Known rows, with every step that occurs
fotizo/gupo/ruvaban/muga: [-0.43  1.54  2.31 -0.47  0.19 -2.46  2.77  2.08  1.82 -1.01  2.45  0.71
 -0.29  2.17 -1.89 -1.92 -1.22  3.61 -2.09 -0.62  0.80 -1.36  1.38 -1.24]
vasan/ruvaban/gupo/fotizo/muga: [ 1.63  0.62  0.44  0.41 -0.17 -0.11 -3.30 -2.14  3.51  0.21  0.55  1.86
  1.74 -2.05 -0.07 -1.40 -0.91  2.27 -0.95 -0.67 -0.24 -0.77 -0.30 -0.49]
zalis/muga: [-0.50  0.05  1.50 -0.80 -0.70 -1.30  0.87  2.71  1.83 -2.20  1.92  3.42
 -1.54 -0.13 -3.59 -1.55  1.41  0.54  1.34  1.76  1.42 -1.13  2.18 -1.18]
vasan/ruvaban/muga: [-1.05  2.07  2.45  0.65  0.27 -1.51  2.58  0.84  0.00 -0.96  1.97 -0.18
 -0.31  1.07 -1.31 -2.26 -0.75  2.08  0.68  0.64  1.52  0.10  2.37 -0.77]
gupo/ruvaban/vasan/zalis/muga: [ 2.19 -0.72  1.97 -1.98  1.12 -1.40  0.59  3.76  1.06 -3.61  3.54  4.68
 -2.34  1.17 -4.46 -1.30  2.36  1.19 -1.11  2.24  0.68 -2.72 -0.02 -2.44]
muga/fotizo/gupo/ruvaban: [ 1.02 -1.27  1.54 -0.36  0.25 -0.67  0.24  1.56  2.12 -1.05 -0.70 -0.47
  0.25  1.56 -0.13 -0.82 -1.15  3.46 -3.76 -2.12 -0.67  0.19 -1.91 -1.66]
vasan/zalis/muga/ruvaban/gupo: [ 3.10 -1.89  1.18 -0.99  0.14  1.70 -1.89  4.17  1.81 -1.51  4.22  3.47
 -1.11 -0.14 -2.14 -0.49  1.49  1.19 -2.22 -1.98  1.00 -1.04 -0.67 -5.87]
fotizo/muga/ruvaban/gupo/zalis/vasan: [ 5.42 -0.77 -2.04 -1.26  2.83  3.15 -3.65  3.25 -1.17 -1.65  5.53  5.40
  0.02 -2.12 -0.37  2.03 -0.95  1.54 -5.23  0.04  0.58 -3.58 -2.49 -1.51]
gupo/fotizo: [ 0.02  1.60  1.14 -0.63  1.00 -1.84 -1.36 -1.89  3.26 -0.49  1.72 -2.94
  0.32  0.61  2.26 -0.66  0.34  0.72  3.19  2.19 -2.14  1.69 -1.00  1.61]
fotizo/muga/zalis/vasan/ruvaban/gupo: [ 4.00 -1.64 -1.45  0.34  2.39  2.75 -3.14  2.21 -0.65 -0.89  2.41  4.16
  0.35 -1.48  0.50  0.26 -0.68  2.91 -4.78 -2.32  0.71 -1.69 -1.12 -2.96]
gupo/zalis/vasan: [ 4.21 -0.07 -2.07 -1.60  3.30  1.93 -2.10  2.51 -2.11 -2.09  4.48  3.56
 -0.63 -1.02  0.03  2.11 -0.55  0.63 -3.19  1.85  0.00 -2.83 -2.02  0.84]
gupo/ruvaban/muga/fotizo: [-1.01  0.88  4.55  1.56  0.82 -3.01  0.29  1.22  2.67 -0.60  1.17 -1.94
 -0.19  0.44 -2.50 -2.43 -3.04  0.77  1.92  1.75 -0.26  0.02 -2.59 -2.21]
gupo/fotizo/vasan: [ 1.24  2.76 -0.62 -0.12 -0.66 -0.69  0.86 -0.97  1.52  0.33  0.16 -1.75
  2.36 -0.85  0.57 -1.07  0.63  1.26 -2.85  1.93 -3.45  0.02 -2.13  0.06]
ruvaban/vasan/fotizo: [ 0.47  2.00  0.73 -0.34  0.46 -0.35 -1.92 -2.61 -0.25 -2.12  0.43 -2.83
  1.53 -0.31  2.79 -0.42 -0.99 -1.43 -2.28  2.38 -1.95 -2.39 -4.60  1.43]
muga/zalis/vasan/ruvaban/gupo: [ 3.74 -1.81 -1.39  0.15  2.89  2.73 -2.68  2.79 -1.19 -1.26  2.72  3.01
 -0.29 -0.74  1.30  0.55 -0.19  2.68 -4.24 -2.05  0.30 -1.12 -1.15 -2.75]
ruvaban/gupo/zalis/vasan/fotizo/muga: [ 3.05  1.02 -0.42 -0.56  0.82  0.55 -4.99 -2.14  1.31 -1.71  1.18  3.57
  1.97 -2.34 -1.44 -0.37 -1.93  0.00 -3.63  0.59  0.23 -4.20 -3.30 -0.17]
muga/ruvaban/vasan/fotizo: [ 0.55  1.79  1.49  0.07 -0.12  0.48 -2.22 -2.00  0.10 -1.84  1.25 -3.06
  1.85 -0.06  3.17 -0.25 -0.90 -1.22 -2.92  1.74 -1.49 -1.44 -5.16 -0.09]
ruvaban/muga/fotizo/gupo/zalis: [ 5.16  1.16  1.67 -2.75  0.73 -0.19  0.41  1.60 -0.19 -1.56  4.78  3.40
 -1.46 -1.87 -4.17  0.47 -2.26  0.72  0.26 -0.41 -2.03 -1.45 -2.47 -1.73]
ruvaban/vasan/zalis/muga: [ 2.46  0.05  1.53 -1.98  0.66 -0.92  0.87  3.38  0.88 -3.66  3.94  5.09
 -2.31  0.47 -4.99 -1.25  2.35  0.18  0.08  2.70  0.37 -2.68  0.07 -2.58]
ruvaban/vasan: [ 1.23  0.69 -1.17  0.37  0.07  1.41  0.91  1.09 -1.88  0.07  1.82  0.45
  0.79 -1.83  2.29  0.89 -0.93  0.61 -4.02  0.81 -1.23 -2.51 -1.79  0.57]
zalis/muga/fotizo: [-0.35  0.22  3.39  0.81 -0.30 -1.75 -0.15  1.79  3.12 -1.85  1.13  0.64
 -0.87 -1.08 -4.09 -2.17 -1.28 -0.86  3.70  2.64 -0.25  0.10 -2.18 -2.82]
muga/ruvaban: [ 0.15 -0.50  1.65  0.73 -1.16  1.66 -0.71  1.13  0.88  0.59  1.58 -0.36
  0.76  0.47  0.82  0.33  0.24  0.47 -1.31 -1.15  1.03  1.99 -1.02 -3.05]
gupo/zalis/vasan/fotizo/muga/ruvaban: [ 2.21  0.48  1.66  0.25 -0.60  1.75 -3.91 -0.70  1.47 -0.62  2.34  2.04
  1.99 -1.06 -0.42  0.30 -1.09  0.16 -3.37 -0.11  1.17 -0.70 -3.50 -2.56]
gupo/zalis: [ 3.91 -0.56  0.79 -2.35  1.70  0.14 -1.63  0.99 -2.09 -0.42  3.19  2.66
 -1.77 -1.55 -1.81  1.66 -0.69 -0.02 -0.09  0.02 -0.80 -1.29 -1.10  0.55]
zalis/muga/fotizo/gupo/ruvaban/vasan: [ 1.70 -0.18  0.49 -0.07  0.04  0.44  1.37  3.01  0.18 -1.30  2.03  1.28
  0.47 -0.70  0.95 -0.28 -1.29  3.21 -6.21 -0.09 -1.26 -2.72 -2.31 -1.08]

Rows
[ 1.65  0.43  1.26 -0.49  0.87 -0.03 -2.94 -0.05  3.84 -0.33  3.62 -2.20
  0.41  0.04  2.91 -0.42  0.42  1.56  1.00  0.01 -1.80  1.45 -1.73 -1.53] : muga/ruvaban/gupo/fotizo
[ 2.54  2.42  0.07 -1.81 -1.82  1.14  1.16 -0.04  1.70 -3.20  2.40  1.22
  1.26 -0.11 -0.20 -0.75 -0.24  0.89 -3.71 -0.35 -1.87 -1.64 -2.93 -2.10] : zalis/muga/ruvaban/vasan/fotizo/gupo
[ 1.80 -0.78  3.06 -0.97 -0.81  0.83 -0.90  3.52  1.17 -1.18  4.48  3.29
 -1.14 -0.37 -2.62  0.10  0.92  0.83 -0.45  0.07  1.63  0.52 -0.19 -3.62] : gupo/zalis/muga/ruvaban
[ 1.31 -0.50  0.24 -1.31  1.04 -0.21 -0.87  0.60  1.53 -2.61 -0.24 -0.51
  0.92  2.59  1.58 -0.51 -0.28  3.41 -5.88 -1.24 -0.36 -1.28 -2.20 -0.08] : zalis/vasan/fotizo/gupo/ruvaban
[ 5.34  0.97  0.51 -3.77  0.88  0.42 -1.28 -0.35 -0.88 -2.38  3.50  2.60
 -0.93 -1.16 -2.10  1.09 -0.94  0.19 -1.33 -0.62 -2.17 -1.77 -2.87 -0.01] : vasan/fotizo/gupo/zalis
[ 2.79  2.44 -1.70 -1.99 -0.27  1.22  0.25 -0.98  1.36 -3.59  1.40  0.79
  1.46  0.59  0.27 -0.33 -0.37  0.58 -3.16 -0.03 -1.72 -1.61 -2.97 -0.75] : zalis/vasan/fotizo/gupo
[ 5.58  0.41  0.93 -2.84  0.70  0.58 -0.33  1.29 -0.46 -1.40  3.79  3.26
 -1.33 -2.13 -3.40  1.06 -1.87  0.46 -0.25 -0.85 -2.33 -0.98 -2.94 -1.47] : muga/fotizo/gupo/zalis
[ 5.68  1.23  0.07 -3.59  0.81  0.89 -0.87  0.05 -1.56 -2.32  4.11  2.76
 -0.73 -1.79 -1.31  1.36 -1.27  0.38 -2.73 -0.37 -2.64 -2.62 -3.51  0.17] : ruvaban/vasan/fotizo/gupo/zalis
[ 5.30 -0.87 -1.92 -1.62  3.22  3.20 -3.14  3.86 -1.72 -1.94  5.85  4.11
 -0.47 -1.44  0.40  2.26 -0.49  1.29 -4.66  0.32  0.23 -2.99 -2.48 -1.33] : muga/ruvaban/gupo/zalis/vasan
[ 2.52 -0.68 -0.78  0.76  3.13  2.00 -1.39  1.18 -2.02 -1.61  1.55  2.30
  0.05  0.53  1.50  0.65 -0.16  2.39 -2.80  0.35  0.85  0.83 -1.20 -0.67] : muga/zalis/vasan/ruvaban
[ 5.20 -0.75 -2.53 -1.82  3.62  2.57 -2.88  3.42 -2.03 -2.12  5.37  4.26
 -0.77 -1.63  0.11  2.10 -0.61  1.14 -4.24  0.70 -0.10 -3.64 -2.14 -0.29] : ruvaban/gupo/zalis/vasan
[ 1.84  2.57  1.22 -0.50 -1.37 -0.52  3.01  0.91  2.72 -1.51  2.24  1.15
  0.37 -0.42 -3.31 -1.70 -2.21  1.05  0.47 -0.55 -1.77 -0.12 -1.93 -3.31] : ruvaban/muga/fotizo/gupo
[ 3.70  0.95  1.48  0.53  2.04 -0.91 -4.43 -2.08  0.45  0.34  2.03  5.25
  0.83 -1.64 -2.02  1.14 -2.75 -0.02 -1.56  0.73 -1.26 -1.71 -5.41 -1.48] : ruvaban/vasan/fotizo/muga/zalis
[ 2.61 -1.02 -1.21  0.16  0.29  2.43 -0.51  2.02 -1.01 -0.32  0.24  0.86
  0.82 -1.34  0.70 -0.88  0.43  2.61 -5.49 -2.82 -0.55 -0.91 -0.15 -2.93] : fotizo/vasan/ruvaban/gupo
[ 2.22 -0.39  2.06 -2.50  0.54 -1.16 -0.38  3.41  0.40 -2.51  4.09  5.27
 -2.76 -1.26 -4.88 -0.36  0.94  0.60  1.33  1.80  0.90 -2.08  1.29 -0.84] : gupo/zalis/muga
[ 2.90 -0.84 -0.23  0.27  0.12  2.66 -4.18  1.41  1.71 -0.69  2.69  2.36
  1.58 -1.48  0.50 -0.09 -0.72  1.14 -4.96 -2.24  0.81 -2.06 -2.58 -4.12] : zalis/vasan/fotizo/muga/ruvaban/gupo
[ 2.31  1.94 -0.49 -0.10 -0.69  0.55 -0.24  0.41  1.93  0.41  1.57 -1.27
  2.44 -1.23  0.97 -0.91  0.68  1.85 -4.34  0.36 -3.23 -0.07 -2.63 -2.15] : muga/ruvaban/gupo/fotizo/vasan
[ 1.54  1.06  0.31  1.21 -1.05  1.97 -0.89  0.40  0.59  0.80  3.09  0.91
  2.21 -2.24  2.45  0.61 -1.29  1.48 -4.79  0.38 -0.81 -1.33 -2.81 -1.27] : gupo/fotizo/muga/ruvaban/vasan
[ 0.69  1.04  0.89  0.68 -0.54 -0.56 -3.23 -3.06  1.47 -0.68 -1.04  1.15
  2.64 -1.63  0.10 -1.03 -2.06  0.72 -4.53  0.52 -0.04 -3.43 -3.18  0.65] : gupo/ruvaban/vasan/fotizo/muga
[ 5.35  0.56 -1.97 -1.90  2.60  2.24 -1.18  2.69 -1.01 -2.70  4.89  4.04
 -0.36 -1.46 -1.06  1.63 -1.39  0.98 -3.16  1.26 -1.09 -2.60 -3.21 -0.59] : muga/fotizo/gupo/zalis/vasan
[ 0.56  1.57  0.69  0.35 -0.60 -1.18 -2.57 -3.00  3.86  0.50  0.26  1.47
  1.82 -1.73 -0.61 -1.14 -1.04  1.14  0.43  0.79 -0.49 -0.59 -0.58  0.62] : gupo/fotizo/muga
[ 3.26 -1.32  1.83 -2.45  0.97 -0.14 -0.97  4.32  0.09 -2.83  4.54  5.60
 -2.81 -1.59 -4.26 -0.61  1.07  1.71 -0.18  0.33  1.03 -2.26  1.61 -2.00] : vasan/ruvaban/gupo/zalis/muga
[ 0.39  0.53  2.28  1.02 -1.85  1.03 -3.04 -1.64  2.41  0.07  0.53  0.56
  2.38 -0.54 -0.19 -0.61 -0.84 -0.03 -2.29 -0.81  1.30  0.41 -2.68 -2.84] : vasan/fotizo/muga/ruvaban
[-0.10 -0.52  2.66  0.23 -1.66  0.70 -0.04  3.04  2.17 -0.93  2.82  1.99
 -0.29  0.43 -1.74 -0.74  1.23  0.83 -0.41  0.08  2.07  1.14  0.48 -3.86] : zalis/muga/ruvaban
[ 1.92  0.41  2.92 -0.91 -0.88  0.11 -0.16  2.64  3.04 -2.00  3.95  2.02
 -0.32  1.14 -2.96 -1.21  2.50  0.82 -0.50  1.33  0.29  1.19 -1.33 -4.94] : gupo/fotizo/vasan/zalis/muga/ruvaban
[ 3.65  0.13 -1.77  0.11  3.94  1.25 -2.56  1.92 -0.97 -1.26  4.01  4.67
 -0.17 -0.03  0.06  2.18 -1.01  0.85 -2.56  1.91 -0.13 -1.43 -3.41 -0.81] : muga/zalis/vasan
[ 0.78 -0.83 -0.12  0.56  0.94  0.56  0.12  1.93 -1.49  0.03  0.98 -0.32
  0.65 -0.30  3.28  0.71 -0.96  2.71 -6.54 -0.10 -0.67 -2.54 -1.89  0.82] : gupo/ruvaban/vasan
[ 1.96  0.41 -0.15 -0.55  2.37  0.34 -2.67 -0.02  2.55 -1.59  3.08 -1.83
  0.39  0.10  3.58 -0.71  0.58  2.53  0.03  0.79 -1.69  0.71 -0.99  0.15] : zalis/vasan/ruvaban/gupo/fotizo
[ 1.19  1.60  3.42  1.05  1.65 -1.27  0.12  1.39  0.84 -1.59  3.10 -0.41
 -0.43 -0.77 -2.66 -1.81 -3.01  0.41  2.11  2.51 -0.30 -0.16 -2.77 -2.09] : gupo/zalis/vasan/ruvaban/muga/fotizo
[-0.34  2.18  1.13  0.72  1.29 -0.57  2.15  1.72 -0.35 -1.84  3.13  0.63
 -0.03  1.12 -0.66 -1.83 -0.74  2.32 -0.86  1.57  1.80 -0.88  1.76 -0.57] : zalis/vasan/ruvaban/muga
[ 3.25  0.73  1.85  0.43  1.94 -1.40 -4.69 -2.56  1.11  0.28  1.39  5.08
  0.61 -1.06 -2.82  0.87 -2.43 -0.23 -0.15  0.47 -0.78 -0.81 -4.74 -1.63] : vasan/fotizo/muga/zalis
[ 3.05  0.26  0.24 -0.50  3.20  0.05 -3.55  0.04  2.44 -1.27  3.89 -0.37
  0.04  0.09  3.00 -0.13  0.06  2.65  0.38  0.71 -2.02  1.00 -2.12 -0.51] : muga/zalis/vasan/ruvaban/gupo/fotizo
[ 0.56 -0.14  1.55  1.33 -2.05  1.71 -1.88 -0.04  1.94  1.22  0.97  2.04
  1.86 -0.99 -0.76 -0.07 -0.63  0.89 -2.56 -1.65  1.76  0.75 -1.03 -3.38] : fotizo/muga/ruvaban
